Each row comes from the steps of one walk. Every step used is in the known rows, and no mark comes twice. Write the walk behind each row, first mark first.
(in the rows, 100 means zero)
Known rows
vugel pavus tida: 93 97 132 104 105 71 83 109 107 55 111 125 136 111 84 80 117 125 113 56 160 102 125 87 94 95 77 103 104 78 78 85 82
vizov lotep bomo: 93 88 93 111 101 103 86 100 135 127 98 99 118 101 123 121 68 97 101 106 134 96 121 91 108 66 102 90 112 88 87 59 100
lotep bomo gafis: 84 115 100 89 97 113 76 90 72 110 123 96 91 100 94 113 50 106 113 98 119 113 124 110 89 66 133 73 122 102 55 75 109
vizov vugel: 90 95 153 104 109 101 98 102 110 103 81 70 79 95 100 111 94 118 108 108 86 87 90 110 113 80 124 102 88 76 105 82 87
pavus tida niveg vugel: 92 91 64 91 88 96 128 122 74 106 97 74 105 89 68 97 146 93 126 111 62 114 108 106 109 133 161 139 95 85 89 93 63
vugel vizov lotep bomo: 112 113 131 101 102 102 64 97 137 154 90 127 126 109 131 112 54 96 71 104 167 96 118 86 99 86 103 80 107 117 110 95 123
lotep bomo: 76 93 130 94 94 107 98 73 81 122 109 100 100 99 96 101 38 108 100 98 153 110 120 93 100 59 135 87 117 87 77 57 113
pavus tida niveg vugel vizov pagid: 101 80 61 78 88 92 101 119 80 116 82 88 127 83 73 96 105 95 103 117 99 110 98 94 121 146 162 147 90 98 108 116 74
pagid vizov: 100 110 131 104 97 99 108 86 73 105 103 88 81 108 101 89 130 89 102 102 90 107 120 115 55 101 99 91 98 107 89 117 131
gezeni vizov lotep: 125 86 112 97 119 106 88 109 104 117 94 93 109 106 126 99 125 86 112 113 127 90 112 123 74 90 55 82 98 101 87 150 122
gafis bomo: 69 114 120 116 97 113 119 90 77 92 105 99 97 97 99 78 72 114 142 89 136 119 94 89 103 92 83 70 124 84 100 27 105
tofas vizov lotep: 124 101 70 118 91 93 94 113 133 108 97 122 113 119 136 98 81 87 118 111 109 87 102 116 90 107 65 87 108 108 105 99 113
vizov lotep: 106 97 101 120 114 95 89 120 135 125 89 86 117 102 125 117 115 105 126 111 103 80 112 105 94 94 76 84 100 91 85 71 92
bomo gafis: 101 134 109 97 115 104 79 117 70 107 114 76 89 105 99 111 107 114 145 100 80 97 117 130 71 101 91 62 106 106 53 94 94
pagid vizov vugel pavus tida niveg: 92 97 133 110 86 88 102 101 110 40 106 96 87 99 85 85 143 91 79 90 58 119 108 100 96 101 125 135 80 89 111 135 97
niveg vugel: 89 110 121 89 100 108 110 110 82 142 106 79 92 98 104 106 153 117 123 109 110 91 87 98 69 93 108 123 114 86 104 86 96
lotep vizov vugel pavus: 110 100 156 101 95 97 90 90 128 88 93 114 58 95 91 95 104 115 63 102 145 98 91 89 94 57 99 110 92 99 97 113 109
bomo lotep vizov vugel: 113 94 82 98 109 104 94 101 102 100 108 93 64 101 104 144 73 98 71 106 88 92 82 105 114 74 63 85 102 117 94 117 104
gafis bomo lotep: 70 109 70 117 107 113 108 100 78 75 128 100 104 103 108 111 57 109 132 80 118 114 84 86 119 88 38 57 131 95 105 46 99
pavus tida niveg: 93 83 69 98 95 89 128 114 74 97 90 78 105 92 66 87 106 94 132 109 66 114 121 115 118 135 153 114 86 89 74 85 68
pavus tida niveg vugel vizov vefu: 110 91 58 84 91 95 108 111 90 118 97 98 117 92 82 90 141 91 93 115 55 107 112 103 135 150 163 127 93 103 114 132 72
tofas vizov vugel niveg: 108 113 118 113 86 105 99 108 127 94 82 107 110 107 113 94 50 89 94 102 49 93 87 120 89 111 126 110 86 107 127 107 92
vefu vizov vugel niveg: 96 103 118 93 101 105 122 105 90 77 77 97 111 95 112 116 111 92 74 122 33 93 81 107 72 106 133 102 73 106 95 88 105
tofas vizov: 114 102 99 104 83 98 105 96 93 111 99 119 102 117 116 81 77 97 122 107 121 97 101 120 82 106 82 86 107 107 100 101 120
pavus tida niveg vugel vizov gezeni: 104 93 54 81 97 93 122 124 87 122 80 94 102 87 71 89 124 91 101 114 61 105 99 99 127 138 167 145 82 94 107 105 80
vizov vugel niveg tida pavus: 83 98 126 106 106 93 97 97 147 113 88 71 103 101 84 115 100 101 112 77 50 83 104 100 84 111 130 130 74 76 127 107 54
gafis bomo lotep vizov vefu: 96 98 47 111 103 117 104 81 92 77 125 120 90 98 109 105 65 96 92 92 111 113 89 84 138 93 44 54 129 114 108 78 109
vugel niveg tida: 85 108 94 108 122 96 92 94 128 148 95 76 138 96 91 102 90 97 130 87 53 94 127 104 45 127 127 110 84 100 92 97 60
gafis bomo lotep vizov: 85 108 63 111 96 117 110 92 79 84 122 114 83 100 103 109 58 99 105 91 132 120 83 84 113 82 43 60 130 114 98 61 114
gafis bomo lotep vizov tofas: 94 115 58 106 103 114 121 91 88 45 110 104 94 94 102 113 68 92 84 76 120 109 77 89 118 91 58 73 129 116 99 54 114
tida pavus: 88 94 161 100 88 88 122 91 83 128 105 87 91 120 80 87 133 119 146 68 156 79 115 98 87 102 62 90 98 78 96 84 103

Write each row's walk
87 92 50 104 98 112 96 87 84 73 113 108 94 91 103 111 26 104 102 100 153 116 75 75 126 90 45 70 126 111 105 65 112 : gafis bomo lotep vizov pagid
113 96 155 83 110 92 54 90 89 145 69 108 134 98 108 94 37 120 90 113 181 88 95 86 101 116 98 89 88 116 117 110 119 : vugel vizov pagid
89 99 38 110 108 113 116 92 86 81 111 117 72 93 98 105 46 98 98 94 118 110 76 81 132 79 47 70 120 106 101 54 119 : gafis bomo lotep vizov gezeni
95 105 104 93 100 112 117 114 87 165 83 87 95 83 86 85 139 104 112 137 60 90 77 84 120 113 144 140 82 97 117 107 96 : tida niveg vugel vizov gezeni
86 107 69 111 96 118 107 92 97 68 121 107 69 96 104 119 53 98 91 92 116 118 72 85 126 77 54 70 124 105 112 64 106 : gafis bomo lotep vizov vugel
109 77 138 89 102 97 96 104 98 58 99 97 100 100 88 78 129 100 94 92 104 108 97 112 108 88 96 122 82 81 104 174 95 : gezeni vizov vugel pavus tida niveg
101 92 113 87 100 97 123 97 77 67 86 94 87 102 115 116 125 103 77 129 72 95 79 112 85 91 108 97 82 98 88 88 121 : vefu vizov vugel
113 118 125 98 108 95 121 83 84 35 78 79 101 99 103 94 146 82 72 83 67 88 113 125 66 115 127 112 93 111 89 99 133 : pagid vizov tofas
97 85 96 93 90 83 121 106 89 24 96 113 109 100 94 100 146 103 75 109 67 106 82 92 105 101 113 120 75 88 88 102 96 : vefu vizov vugel pavus tida niveg
113 77 82 96 87 91 82 92 92 99 83 112 123 104 113 86 30 106 119 118 154 91 87 105 107 118 81 101 102 104 111 106 115 : tofas vizov pagid
118 92 61 102 102 93 114 99 100 108 81 128 82 107 107 73 56 97 115 112 94 80 88 113 116 103 90 102 90 97 104 91 127 : tofas vizov gezeni
94 110 117 107 105 101 99 88 126 88 96 75 92 98 96 108 116 77 78 96 17 108 111 111 49 114 140 127 76 100 121 135 91 : pagid vizov vugel niveg tida
126 72 117 86 120 108 87 77 81 113 103 102 103 104 117 74 126 93 101 107 100 87 119 126 115 107 72 69 96 102 102 181 125 : gezeni vizov vefu
82 104 108 106 107 90 103 91 126 142 102 82 133 110 80 98 114 97 138 61 81 86 128 98 46 130 106 115 83 90 103 102 60 : vugel niveg tida pavus
110 94 104 104 107 99 96 71 94 96 107 100 90 104 112 83 142 89 84 106 57 97 127 114 98 116 103 81 94 108 109 147 127 : pagid vizov vefu
123 104 71 90 120 99 110 97 91 67 99 93 93 99 105 137 90 91 63 87 97 76 92 112 105 94 64 86 108 128 76 103 113 : bomo lotep vizov tofas
87 101 62 111 91 103 98 100 110 27 127 129 86 101 95 112 64 101 77 68 136 127 82 76 129 79 49 84 125 99 111 74 93 : gafis bomo lotep vizov vugel pavus tida
106 128 151 82 96 108 88 109 93 164 102 105 104 105 115 103 135 113 92 110 134 93 89 91 67 104 110 113 110 108 125 113 114 : niveg vugel vizov
109 96 51 98 119 102 87 97 128 111 111 87 82 99 101 149 66 87 68 97 61 94 93 102 96 93 74 102 94 122 103 134 79 : bomo lotep vizov vugel niveg tida
110 107 102 116 102 96 95 106 116 105 101 93 96 108 123 105 140 78 93 110 79 100 119 110 63 101 83 94 95 108 96 114 122 : pagid vizov lotep
125 82 50 95 117 103 84 85 100 117 120 111 85 103 112 128 87 96 71 106 85 84 106 104 134 93 46 61 108 128 93 133 109 : bomo lotep vizov vefu
127 87 97 93 103 104 98 67 110 132 94 113 69 93 102 84 113 97 71 121 110 93 120 106 116 96 106 76 98 120 89 127 123 : lotep vizov vefu
109 106 76 81 92 92 128 120 85 78 79 84 126 87 75 98 150 85 90 96 62 102 102 110 113 149 174 148 92 103 103 105 76 : pavus tida niveg vugel vizov tofas
85 86 136 110 97 84 93 114 128 46 93 95 108 93 79 96 114 120 101 85 87 102 96 90 134 90 125 130 83 67 105 97 61 : vizov vugel pavus tida niveg
81 99 49 115 86 107 108 103 106 36 126 122 90 92 83 105 72 97 88 81 106 131 77 72 145 88 67 94 116 98 110 80 85 : gafis bomo lotep vizov vugel pavus tida niveg
103 115 81 107 93 104 77 99 113 91 119 98 91 106 122 118 107 71 83 106 82 114 127 109 67 86 107 90 109 114 79 112 125 : pagid vizov lotep bomo gafis
91 102 116 90 93 86 90 119 106 89 120 114 119 106 93 95 173 124 108 69 143 99 99 81 75 93 94 138 118 77 104 96 78 : niveg vugel pavus tida
126 87 74 107 93 99 93 81 109 101 103 130 109 113 126 74 86 96 106 110 90 85 110 119 127 122 82 74 107 111 119 129 115 : tofas vizov vefu
108 91 122 98 85 94 105 97 124 75 89 110 65 87 74 88 115 100 63 106 113 112 96 92 114 80 131 129 81 100 91 123 92 : lotep vizov vugel pavus tida niveg
93 112 130 93 89 115 113 113 81 177 96 79 103 90 90 87 141 105 116 131 75 101 84 88 101 117 136 131 92 104 113 118 92 : tida niveg vugel vizov
76 99 130 106 89 106 114 114 91 123 112 82 114 90 82 78 168 122 137 110 84 97 83 74 100 92 110 141 97 78 99 99 73 : tida niveg vugel pavus
112 136 107 85 95 114 60 120 120 155 117 112 114 104 129 129 120 101 81 107 123 98 96 90 76 88 115 110 122 115 114 115 108 : niveg vugel vizov lotep bomo gafis
117 109 132 91 128 94 88 98 99 160 64 122 97 101 104 85 63 112 87 107 130 76 97 94 112 103 104 90 81 108 112 94 131 : vugel vizov gezeni
87 92 118 108 98 76 98 115 102 66 108 113 133 102 72 68 127 120 124 70 122 108 120 83 111 103 94 117 95 79 78 89 69 : vugel pavus tida niveg
111 101 113 106 83 99 102 100 113 88 93 111 84 111 119 96 71 99 105 108 91 96 85 123 106 98 101 104 98 95 120 108 108 : tofas vizov vugel
